Each row comes from the steps of one walk. Every step used is in the known rows, and no mark comes twice. Write the walk behind each row, first mark first.
Known rows:
q, l, b, u, m, k: [ 0.09 -1.07 -0.50 -2.42 -1.27  2.26 -0.09 -0.19  0.46 -1.80  3.11 -2.93
  1.91 -1.63 -2.12  0.67 -0.38  0.75  2.90 -1.00 -1.61 -2.07 -2.86  0.61
 -2.44]
u, m: [-1.16  0.34 -0.02  0.80 -0.96 -0.11  1.35  0.36 -2.81  0.63  0.17 -0.75
  1.84  0.02  0.10  1.64  0.18  2.03 -0.48  0.05 -1.13 -1.26  1.67 -1.00
 -2.27]
l, b, k, q: [-1.80 -1.45  0.01  0.42 -0.75  2.08  2.05 -0.76  1.53 -0.78 -1.41 -1.13
  1.45 -0.36 -0.50  0.39 -2.23 -0.43  1.67 -0.79 -0.51 -2.59 -1.56 -0.67
 -0.62]
k, q: [-2.20  0.03  0.81  1.28 -0.77  0.45  2.04 -0.47  1.30  0.27  2.25 -0.01
 -0.28  1.19 -0.84 -0.97 -2.09  0.79 -0.69 -0.16 -0.65 -1.61  0.49 -0.54
 -0.19]
k, q, f, b: [-0.94  0.63  1.59 -0.42 -1.67  1.67  3.06 -0.62  2.08 -0.59  0.09 -0.92
  0.76  0.07 -0.76 -2.17 -1.74 -0.55  0.09 -1.33 -0.18  1.11 -0.63 -0.80
 -0.71]
l, b, u: [-2.01  0.42  0.43  0.23 -1.01  1.76  1.42 -1.25  0.62 -0.73  2.39 -1.33
  1.00 -2.15 -3.17  2.44 -1.45  1.68  3.80 -0.75 -1.55 -1.53 -0.83  1.05
 -0.02]
l, b, u, m, k, q: [-1.31 -1.09  0.39 -0.74 -0.74  1.75  1.49  0.60  0.59 -1.16  3.94 -0.99
  0.83 -1.44 -2.78  2.31 -1.38  1.20  2.36 -0.46 -1.28 -3.20 -1.80 -0.19
 -1.78]
q, u, m, l, b: [-0.39 -0.42 -1.06 -3.25 -1.60  0.93  2.06  1.21 -3.05  0.34  1.60 -2.74
  2.26 -0.31  2.78 -0.56 -0.97  0.84  2.91 -1.26 -1.81  0.78  0.20 -0.65
 -2.30]
l, b, f, m, k, q, u: [-1.74 -0.43  0.17 -3.12 -0.68  1.70  1.86  1.54  4.22 -1.59  1.23 -1.28
  2.84 -0.45 -0.83 -0.46 -3.20 -0.73  3.37 -1.02 -1.04 -0.33 -2.62 -0.81
 -1.52]
u, m, k, q, l: [-0.02 -1.52 -0.21 -1.41 -0.72  0.70  0.38  1.11  0.28 -0.64  2.68 -1.37
  0.78  1.08  0.80 -1.51 -0.82  0.45 -1.18  0.04 -0.79 -2.53 -1.38 -1.19
 -3.06]
f, m, k, q: [-1.59 -0.89  0.47 -1.69 -0.35  0.50  1.00  1.40  4.10 -0.96  2.27 -0.30
 -0.70  0.13 -0.80 -0.77 -3.29 -0.16  1.52 -0.05 -0.63 -0.73 -0.58 -1.53
 -2.32]
f, m: [-1.89  0.77  0.30 -0.54 -1.06  0.15  1.29  0.10  1.38 -0.42  0.22 -0.90
  0.54 -0.42 -1.18  0.82 -2.15  0.93  1.94 -0.86 -1.13  0.76  1.49 -0.90
 -2.17]
f, m, k, q, l, b, u: [-0.99 -1.03  0.39 -2.93 -1.21  2.04  0.61  0.31  4.95 -2.74  4.33 -1.87
 -0.01 -0.97 -3.47 -0.75 -3.34 -0.54  3.65 -1.58 -1.24 -0.92 -3.10 -0.06
 -2.64]
k, q, u, m, l, b, f: [-1.13 -1.08 -0.70 -1.61 -1.47  1.00  2.59  1.54  0.02 -0.69  2.33 -0.95
  2.85  0.62  0.85 -1.46 -2.06  0.26  0.92 -1.65 -1.20 -0.58 -1.41 -0.65
 -1.47]
l, b, u, m, k, q, f: [-0.48 -0.81  1.04 -1.06 -1.35  2.38  1.58  0.36  0.87 -1.61  3.80 -1.87
  1.56 -1.62 -0.97  0.77 -1.38  0.69  2.53 -0.70 -1.01 -2.34 -2.86  0.11
 -1.67]
b, f, m, k: [-1.74 -0.91 -0.59 -1.06 -0.14  0.04 -0.20  1.65  5.45 -1.74  0.26  0.81
  2.35 -1.29 -1.33  0.40 -2.39  0.50  1.71  0.04 -0.33 -0.66 -1.84 -0.63
 -1.89]
k, q, f, b, u: [-0.97  0.62  1.75  0.66 -1.90  1.98  2.49 -0.99  1.55 -0.99  2.00 -0.18
  0.42 -1.03 -3.60 -2.06 -1.93 -0.05  0.98 -1.62 -0.24  0.20 -1.61  0.05
 -0.21]
l, b, f, q, u, m: [-0.93 -0.54 -0.85 -0.79 -1.44  0.38  2.53  1.07 -1.65 -0.72  0.07 -0.63
  4.06 -0.26 -1.38  0.63 -0.50  1.07  2.62 -2.59 -1.48 -1.47 -1.35 -1.13
 -1.85]
u, m, l, b, k: [-0.50 -2.71 -2.13 -1.35 -1.13  0.73  1.17  0.86 -0.16 -1.28 -1.34 -1.33
  2.08 -1.86  1.69  1.64 -1.07  0.66  2.20 -1.05 -0.81 -1.17 -0.62 -0.65
 -3.05]
k, q, l: [-1.18 -0.16  0.44  0.16 -1.44  1.07  1.27 -1.13  1.90 -0.50  2.77 -1.35
  0.15  1.76 -0.55 -2.92 -1.85  0.05 -0.94 -0.96 -0.83 -1.10 -0.86 -0.02
 -0.74]
u, m, l, b, f, q, k: [ 0.36 -1.98 -2.31 -1.56 -1.44 -0.57  1.56  1.48  3.11 -2.07  0.54 -0.83
  2.83 -1.00  1.07  0.68 -0.82  0.75  1.92 -2.24 -0.71 -1.11 -1.47 -0.45
 -2.57]
m, l, b, u: [-1.48 -1.35 -1.29 -1.52 -1.11  1.19  0.98 -0.20  3.08 -1.77  3.65 -0.99
 -0.06 -2.86 -1.35  1.09 -2.62  1.04  4.42 -1.23 -1.37 -0.32 -1.41  1.47
 -0.56]
q, u, m: [-0.50  1.35  0.41 -0.58 -1.39  0.50  1.72  0.60 -5.41  1.76  0.78 -1.86
  2.34  0.90  1.43 -1.03  0.13  1.53  0.66 -0.32 -1.52 -0.21  1.21 -1.17
 -1.75]
b, u, q, f, m, l: [-0.87 -0.96  0.37  0.36 -1.50 -1.18  0.93 -0.20  0.73 -1.57  4.14  0.28
  0.21 -1.78 -2.22  0.09 -2.43  2.46  3.81 -1.27 -0.71 -0.34 -1.53 -0.02
 -2.29]
l, b, f: [-2.32 -0.12 -0.38 -0.46 -0.49  1.21  1.57 -0.16  3.30 -1.24 -0.62 -0.77
  3.55 -1.30 -1.15  2.12 -1.39  0.96  1.97 -0.52 -1.03 -1.12 -1.16  0.46
 -0.23]
f, q, l, b, u: [-0.44 -1.02 -0.73 -0.34 -1.90  0.95  1.22 -1.29  0.40 -1.88  3.34 -1.33
  0.42 -0.86 -4.46 -0.94 -1.38  0.90  3.90 -3.58 -1.60 -1.71 -2.39  0.35
 -1.31]

Which walk is each row?
[-1.10 -1.01  0.70 -0.79 -1.71  2.52  2.30 -0.57  2.87 -1.80 -1.88 -2.10
  2.21 -0.81  0.43 -0.61 -2.94 -1.31  2.73 -1.94 -0.31 -0.34 -2.17 -0.93
 -1.94]
l, b, k, q, f, m
[-0.45 -1.19 -0.83 -1.33 -1.32  2.50  0.42 -1.54  1.60 -1.30 -1.90 -3.07
  2.55 -0.63  0.17 -0.78 -1.08 -0.54  2.17 -1.34 -0.86 -1.20 -2.58  0.27
 -1.42]
q, l, b, k
[-0.17 -1.65 -0.19 -2.74 -0.77  1.61  1.13  1.04  0.98 -1.24  2.06 -2.45
  1.46  0.61  0.79 -0.04 -0.86 -0.03  0.38 -0.38 -1.13 -2.30 -1.77 -1.09
 -3.18]
u, m, k, q, l, b
[-0.70  0.64  1.02  2.28 -0.54 -1.22  0.59 -1.61 -0.11  0.63  3.10 -0.25
  0.67 -0.05 -2.82  1.08 -0.34  3.06  1.49  0.78 -0.66 -3.47 -0.53  0.34
 -0.31]
b, u, q, k
[-1.36 -0.44 -0.67 -0.80 -1.15  0.62  2.25  0.29  0.55 -0.69  0.62 -0.60
  3.26 -0.29 -1.37 -0.34 -1.53  0.64  3.42 -2.31 -1.33 -1.03 -1.91 -0.51
 -0.51]
l, b, f, q, u
[-1.65 -1.92 -1.04 -0.97 -0.54 -0.47  1.38 -0.21  1.55 -1.39  4.21 -0.34
  0.09 -2.17 -1.95  2.29 -2.25  2.47  4.41 -0.80 -1.37 -1.67 -0.94  0.63
 -1.36]
m, l, b, u, q
[-0.47 -0.48  0.06 -0.29 -1.37  1.67  2.68  0.34 -3.28  0.38 -2.97 -0.20
  2.16 -0.18 -2.25 -1.53 -0.62 -0.58  0.26 -1.44 -0.31 -0.87 -0.31 -2.19
 -2.02]
f, b, k, q, u, m
[-0.24 -2.22 -2.30 -2.00 -1.08 -0.12  1.22  0.56  7.08 -2.38  0.99 -0.71
  1.83 -1.24  1.25 -0.69 -2.17  0.01  3.19 -2.16 -0.50 -0.48 -2.60  0.58
 -0.83]
m, l, b, f, q, k
[-0.89 -0.20  0.40 -0.23 -1.97  2.08  1.80 -0.98 -0.26 -1.56  3.61 -2.05
  1.37  0.12 -3.31 -0.25 -1.14  0.72  0.72 -2.10 -1.47 -2.14 -1.81  0.27
 -1.76]
k, q, l, b, u, m
[-1.01  0.53  0.86  0.39 -0.58  0.18  1.58 -1.65  0.99 -0.15  2.19 -1.76
  1.69 -0.93 -2.32  3.06 -0.54  2.41  3.39  0.26 -1.23 -2.83 -0.86  0.53
 -0.68]
l, b, u, q, k
[-1.08 -0.88  0.41 -2.61 -2.05  1.67  2.72  0.34  5.28 -2.30  2.48 -2.20
  0.62 -0.47  1.60 -1.71 -3.98 -0.98  2.74 -2.24 -0.71  1.90 -1.36 -0.39
 -2.15]
k, q, f, m, l, b
[-1.68 -0.90 -1.03 -2.38 -1.53  0.87  1.27  0.37  3.68 -2.52  2.89 -1.13
  0.05 -2.94 -2.52  1.53 -3.46  0.60  5.38 -2.24 -1.51  1.13 -0.76  0.52
 -2.24]
f, m, l, b, u
[-1.58  0.72  0.37  0.38 -1.09  1.10  1.59 -0.88  0.06 -0.62  0.73  0.48
  0.43 -2.63 -6.23  1.19 -0.80  1.34  2.43 -1.10 -0.86 -0.07 -0.18  0.30
 -0.36]
f, b, u
[-0.52  0.79  0.96  0.61 -0.61 -0.46  1.74 -1.22  0.21  0.02  0.55 -0.06
  1.04 -1.46 -5.29  1.76  0.01  2.10  2.07 -0.12 -0.56 -1.52 -0.05 -0.23
 -0.98]
f, b, u, q, k
[-0.92 -0.44  0.30 -0.36 -1.16  1.88  2.43 -0.34 -0.93  0.27 -2.73 -0.10
  1.35 -0.16 -2.39 -2.53 -1.58 -1.00  1.01 -1.35 -0.11 -0.22 -0.99 -1.56
 -0.81]
f, b, k, q, u
[-1.03 -1.99 -0.49 -2.79  0.03 -0.63  0.51  0.61  3.48 -2.20  0.87 -1.44
  3.16 -0.12 -1.59  1.57 -1.58  1.22  2.92 -0.42 -1.07 -2.07 -2.74 -1.07
 -3.68]
u, q, l, b, f, m, k
[-0.58 -0.52 -0.23 -3.40 -2.04  1.48  1.70  0.36  4.63 -2.27  0.80 -2.91
  1.46 -1.91  2.85 -0.57 -3.10 -0.47  4.29 -2.15 -0.99  3.15 -1.07 -0.09
 -2.67]
q, f, m, l, b
[-1.28  0.67  1.60 -0.01 -1.91  1.07  2.31 -0.27  2.50 -0.97  1.85 -1.27
  0.57  0.72  0.44 -2.26 -2.97 -0.27  0.62 -1.57 -0.42  1.03 -0.52 -0.89
 -1.59]
k, q, f, m
[-1.43 -1.33  0.37 -0.75  0.22  0.63  0.73  0.90  3.55 -0.12  3.20 -0.08
 -0.89  0.74  0.68 -1.47 -2.42  0.16  0.17  1.13 -0.36 -2.44 -1.22 -0.89
 -0.71]
m, k, q
[-0.68 -1.53 -0.37  1.28 -1.25  1.41  0.38 -1.21  1.49 -0.78 -0.55 -0.68
  0.87  0.86 -0.65 -3.63 -1.99 -0.65 -0.61 -0.99  0.06 -2.41 -2.42 -0.48
 -0.87]
b, k, q, l
[-1.57 -1.35 -0.02  2.46 -0.70  0.89  1.10 -0.68  1.13  0.00 -0.79  0.54
  0.56  0.51 -0.68 -1.73 -2.18  0.03 -0.26 -0.20  0.14 -2.86 -1.14 -0.94
 -0.30]
b, k, q
[-0.80 -1.34 -1.41  1.08 -1.30 -0.55  0.31 -0.14  2.69 -1.81  0.78  0.82
  2.32  0.19 -2.69 -2.44 -1.26  0.91  0.64 -2.69 -0.52 -1.74 -2.59 -0.09
 -1.04]
b, f, q, l
[-0.40 -1.10 -0.92 -1.34 -1.62  0.57  1.73 -0.85  1.03 -1.43  1.38 -2.09
  0.84  0.29 -1.58 -1.24 -1.36  0.28  2.98 -3.19 -1.54 -1.02 -1.44 -0.44
 -1.94]
f, q, l, b
[-1.45 -1.49 -1.51 -2.58 -0.83  0.90  1.48  0.25  3.68 -1.31  1.79 -1.74
  0.39 -1.66  1.58  0.96 -2.50  0.51  3.43 -0.77 -1.28  0.48 -0.28  0.50
 -1.17]
m, l, b
[-0.70 -0.64 -0.24 -1.00 -1.62  0.23  2.30  1.21 -2.00  0.54  3.45 -0.99
  0.54  1.53  1.83 -2.83 -1.86  0.57  0.04 -0.99 -1.08 -0.13  0.12 -1.13
 -1.63]
k, q, u, m, l
[ 0.24  0.07 -0.21  0.55 -1.15 -0.71  1.28 -0.57  2.34  0.25  0.81 -0.73
  0.19  1.02  0.60 -1.73 -0.86  0.71  1.28 -1.24 -0.51 -1.50 -0.20 -0.70
 -0.59]
f, q, k
[-0.85 -1.34  0.12 -0.53 -0.23  0.26  1.02  1.72 -0.07  0.01  2.47 -0.21
  0.45  0.69  0.62  0.13 -0.96  0.96 -0.83  0.76 -0.62 -2.94 -0.21 -1.62
 -2.50]
u, m, k, q
[-0.65 -1.63  0.00 -3.12 -0.44  2.05  0.73  0.20  4.62 -1.26  2.87 -2.49
  0.25  0.69  0.87 -1.98 -2.39 -0.83  1.36 -0.05 -0.89 -1.97 -2.85 -0.17
 -1.45]
m, k, q, l, b
[ 0.03 -1.15  0.68 -0.83 -0.82  0.80  1.13  1.39  0.16 -0.33  2.10 -1.00
  1.12  0.48  2.84 -1.29 -1.03  0.39 -0.66  0.49 -0.32 -1.85 -1.19 -1.45
 -2.55]
u, m, k, q, f
[-0.46 -1.01 -0.32 -1.00 -0.11  0.09  0.19  1.65 -1.06  0.15  0.96 -0.78
  1.18 -0.41  1.31  1.04 -0.15  1.37  0.26  1.07 -0.83 -2.15  0.20 -1.32
 -2.71]
u, m, k
[-0.43 -2.00 -0.62 -2.12 -0.67  1.36  0.66  1.47  2.61 -1.99  1.52 -1.27
  3.11  0.25 -0.34 -0.07 -0.92  0.06 -0.09 -0.43 -0.77 -2.74 -3.13 -0.71
 -2.81]
u, m, k, q, l, b, f
[-0.49 -1.57 -1.06 -2.12 -0.66  0.36  1.59  2.06 -0.11 -0.96  0.70 -0.65
  3.55 -0.54 -0.39  0.16 -0.95  0.63  3.25 -1.65 -1.23 -2.21 -2.55 -1.41
 -2.19]
l, b, f, q, u, m, k
[-0.94 -0.54  0.18  0.24 -0.47 -1.31  0.83 -1.23 -1.43  0.20  1.58 -1.12
  1.15  1.36 -0.70 -0.09 -0.35  2.46  0.34  0.06 -1.06 -2.18 -0.09 -0.81
 -2.08]
u, q, l
[-0.33 -0.90  1.06 -2.17 -0.56  1.76  1.53  0.75  4.34 -0.88  1.50 -0.86
  0.15 -0.31  0.73 -2.60 -2.17 -1.03  0.73  0.03  0.10 -0.11 -2.28 -1.09
 -1.21]
m, k, q, f, b
